Known rows, with every way that one mark hangs from another
[dilit sefi siziz [vedap kovo] [vodetuv noru]]: -39,8,1,-3,10,1,13,-20,-9,5,-18,53,-10,18,0,0,16,-49,-33,-5,12,-11,2,12,5,-5,-8,10,6
[kubi [kovo [kape rego] vedap]]: 14,6,-5,24,-3,4,7,-28,-26,4,3,5,-6,19,11,5,-4,-13,-22,22,0,22,-2,-4,14,4,9,10,14
[kubi [kovo kape [vedap [sefi [dilit vodetuv]]]]]: 8,-5,-8,25,-7,5,20,-14,-30,9,-1,19,-12,25,20,2,-8,-25,-22,21,0,19,-8,4,20,1,-5,4,14
[vodetuv noru]: -12,-2,-3,3,0,9,1,1,-1,-10,-7,4,-10,3,-1,-4,-6,-10,-13,3,-6,8,8,16,-1,-7,-11,5,2
[dilit sefi siziz [vedap kovo] vodetuv]: -30,9,4,-5,9,-7,13,-20,-9,12,-12,49,-1,15,1,3,21,-40,-24,-6,16,-17,-5,-2,6,1,0,6,5
[kovo [kape [rego birif]] kubi [vedap sefi]]: 9,32,-12,29,-6,-5,7,-17,-41,28,-2,26,-1,18,12,13,-5,-32,-33,16,0,7,5,-1,0,29,18,1,19
[dilit sefi siziz [vodetuv noru]]: -38,11,13,-11,7,0,16,-2,-3,2,-15,46,-12,16,-10,3,21,-41,-27,-6,-8,13,9,14,-1,-7,-3,2,3
[noru vodetuv]: 6,7,6,-3,-1,-8,12,-16,-8,11,-8,4,-5,3,6,-5,2,-3,-2,-2,1,4,-6,0,1,-4,-17,-5,7
[sefi [dilit vodetuv] [vedap kovo]]: 3,-7,-2,17,-10,-1,12,-8,-15,5,-20,-1,-2,16,17,-3,15,-11,-18,-8,-12,-15,-17,13,14,0,-11,13,0
[kape [rego birif]]: 16,17,16,3,-2,9,6,3,-14,15,0,-3,-2,2,-2,4,8,4,-15,5,9,-3,3,5,-12,18,13,4,1
[dilit siziz vodetuv]: -16,9,17,-16,4,-5,11,-2,-5,4,-12,25,0,10,-2,5,20,-25,-11,-7,1,4,-6,3,0,7,-8,-4,-5
[kovo kape kubi [vedap [dilit vodetuv] sefi]]: -13,16,-19,21,-1,-14,15,-30,-31,20,-11,39,1,13,17,13,-8,-42,-29,23,-3,9,6,-3,18,24,1,-2,19
[dilit sefi vedap vodetuv]: -22,8,-1,-5,8,-11,9,-11,-4,6,-5,37,-4,14,5,8,11,-31,-12,0,8,-9,4,0,3,4,-15,2,11
[sefi [dilit siziz [vodetuv noru]] [vedap kovo]]: -11,-3,2,14,-7,7,14,-4,-15,1,-28,12,-6,23,15,-6,20,-28,-32,-13,-17,-8,-15,28,12,-1,-13,12,-6
[dilit sefi siziz vedap]: -25,11,-4,-1,10,-2,0,-3,1,7,-4,38,1,15,3,2,10,-33,-16,-8,5,-7,1,8,0,3,4,-4,1
[vedap dilit [kovo kubi] sefi]: -18,-16,-3,18,1,1,21,-16,-18,22,-13,18,8,-11,10,-7,-17,-3,-21,13,9,-19,-12,-9,9,9,23,5,10
[vedap [dilit [vodetuv noru]] [kovo kape] sefi]: -17,-11,-3,11,0,19,28,-21,-30,17,-20,34,-9,3,12,-4,-15,-25,-28,26,14,-2,-1,7,21,7,5,10,12
[kovo [kape rego] kubi vedap]: 3,33,-15,28,-5,-16,-7,-33,-28,15,-1,15,2,14,8,11,2,-31,-23,12,-13,13,8,-7,5,21,13,6,17
[sefi vedap]: 0,-2,-7,3,1,-1,1,-2,-4,-6,-10,-2,4,11,12,3,7,1,-9,-7,-12,-3,-7,6,6,3,-4,-1,0
[sefi [dilit [vedap [kovo [kape rego]]] vodetuv]]: 7,7,-1,20,-9,2,4,-13,-23,16,-10,9,-6,16,17,-4,7,-28,-15,5,3,-13,-10,12,11,13,-12,14,5
[kubi [kovo kape [vedap dilit]]]: 7,-4,-14,23,-1,4,15,-31,-16,2,-1,9,-5,12,15,7,-9,-15,-20,30,5,19,3,-3,25,3,1,9,10
[vedap kovo]: 1,-6,-2,8,-3,3,4,-16,-6,5,-2,-1,1,-5,-2,-6,-1,5,-4,2,12,-15,-6,-9,5,-7,12,11,1
[kovo kape kubi [vedap [dilit siziz] sefi]]: -13,18,-21,24,0,-9,9,-25,-28,20,-10,40,4,13,16,11,-8,-44,-31,18,-6,11,4,3,15,24,13,-5,13

Rows
-8,0,-14,15,2,-10,-1,-23,-6,6,-5,8,8,-1,11,-2,-4,-11,-12,-3,15,-26,-8,-11,2,6,-6,11,5 => [dilit [vedap [kovo kubi]]]
-16,-6,5,4,2,15,27,-19,-31,25,-20,42,-1,5,11,-2,-4,-29,-25,19,17,-4,-9,2,21,14,16,3,6 => [vedap [dilit siziz vodetuv] [kovo kape] sefi]
5,25,-13,37,-11,-9,-1,-16,-40,25,-4,21,-3,22,17,4,-8,-38,-29,12,-19,11,-1,7,5,23,17,0,20 => [kovo [kape rego] kubi [vedap [sefi dilit]]]
-11,12,-18,18,1,-22,3,-26,-6,7,-5,12,5,1,6,11,-3,-19,-21,13,-6,-3,9,-3,9,14,3,2,9 => [kovo kubi [vedap dilit]]
0,0,-3,13,-6,4,2,13,-7,2,-17,1,1,21,17,-3,15,-16,-17,-16,-24,-2,-15,27,7,5,-3,0,-9 => [sefi [dilit siziz] vedap]
-22,4,1,6,3,7,22,-32,-13,19,-18,43,-1,2,0,4,13,-33,-26,16,13,-2,3,-5,21,5,19,15,5 => [vedap [dilit sefi siziz vodetuv] [kovo kape]]
-7,-2,-15,25,-2,-1,11,-35,-12,15,-13,10,9,-13,9,1,-6,-11,-19,16,8,-10,0,-16,18,11,15,20,6 => [vedap dilit [kovo kape kubi]]
-6,-4,-19,23,-1,-1,10,-31,-14,6,-21,6,12,1,19,4,2,-8,-25,7,-5,-11,-7,-7,20,11,7,15,4 => [sefi [vedap dilit [kovo kape kubi]]]
5,5,-12,16,-7,-2,4,4,-21,11,2,14,-10,20,10,0,-10,-19,-12,8,-8,1,0,21,8,4,4,-8,9 => [kovo [vedap [sefi dilit]]]
-10,-10,-1,9,-1,14,26,-21,-31,23,-16,31,-3,2,12,-2,-11,-19,-19,25,18,-6,-6,-3,22,12,12,7,11 => [vedap [dilit vodetuv] [kovo kape] sefi]
-25,12,-5,8,5,-20,17,-18,-20,17,-13,39,4,12,10,9,0,-37,-31,11,-4,0,0,3,9,20,4,-10,11 => [kovo kubi [vedap [dilit siziz vodetuv] sefi]]
-8,21,-22,21,-2,-20,9,-40,-20,12,-11,27,2,8,13,17,2,-40,-25,21,-4,10,12,-7,19,22,-7,6,13 => [kovo kape kubi [vedap [dilit vodetuv]]]
-21,0,6,-5,6,-4,19,-12,0,10,-10,26,-3,-1,-2,7,7,-17,-15,15,2,1,9,0,10,5,3,4,6 => [vedap [dilit sefi vodetuv]]
2,-15,0,20,-10,12,12,8,-22,18,-6,8,-5,5,10,-15,-12,-3,-11,1,3,-17,-18,9,6,-4,17,4,6 => [vedap kovo [sefi dilit]]
-28,-4,-5,8,5,-4,16,-17,-23,7,-17,34,-4,11,15,-4,-8,-33,-30,1,13,-18,-9,4,3,6,-21,5,15 => [dilit [vedap [kovo kubi] sefi] [vodetuv noru]]
4,-9,-13,24,-1,9,20,-23,-25,8,-1,19,-6,16,19,3,-17,-17,-23,30,5,18,-2,0,24,5,7,2,15 => [kubi [kovo kape [vedap dilit sefi]]]
-13,22,-28,28,-2,-18,6,-36,-15,14,-5,31,1,6,9,15,-2,-37,-27,20,-9,11,17,-6,17,15,12,8,15 => [kovo kape kubi [vedap [dilit sefi]]]
17,5,-1,24,-4,12,19,-16,-35,15,2,15,-8,21,15,6,-9,-13,-29,25,10,17,-3,1,10,10,13,3,15 => [kubi [kovo [kape [rego birif]] [vedap sefi]]]
-27,-2,10,-2,5,1,24,-24,-5,16,-17,36,0,-2,-5,1,15,-23,-24,10,12,-11,0,-3,15,1,19,12,2 => [vedap [dilit sefi siziz vodetuv] kovo]
7,5,-3,27,-11,13,2,-8,-24,12,-20,3,1,22,18,-5,16,-20,-26,-8,-18,-5,-17,19,14,9,13,12,-3 => [sefi [dilit siziz] [vedap [kovo [kape rego]]]]
-5,2,5,5,-5,-1,9,7,-10,4,-22,10,-1,25,17,1,24,-26,-19,-15,-22,-1,-16,24,9,8,-15,0,-7 => [sefi [dilit siziz vodetuv] vedap]
-36,-4,-1,13,4,-7,25,-31,-5,11,-20,31,-2,-9,-1,0,4,-23,-34,11,3,-11,6,-9,10,-1,8,21,12 => [vedap [dilit sefi [vodetuv noru]] [kovo kubi]]
-12,4,10,5,-6,6,8,11,-6,5,-15,15,-12,16,4,-5,14,-33,-20,-7,-14,7,-4,28,2,0,-18,4,-6 => [sefi [dilit siziz [vodetuv noru]]]
-19,16,-3,-1,5,-11,13,-21,-8,9,-7,37,-7,15,-2,12,12,-34,-23,16,0,5,13,10,16,8,6,-4,6 => [kovo [vedap [dilit sefi siziz vodetuv]]]
-21,-3,-1,7,5,-8,18,-26,-10,7,-28,17,13,4,13,5,16,-16,-30,-2,-4,-15,-13,-4,14,13,2,8,-1 => [sefi [vedap [dilit siziz vodetuv] [kovo kubi]]]
-15,2,-1,-4,8,6,2,7,-13,10,-6,31,3,18,14,-3,-4,-28,-13,-6,10,-9,-11,14,0,13,-3,-15,0 => [dilit siziz [vedap sefi]]
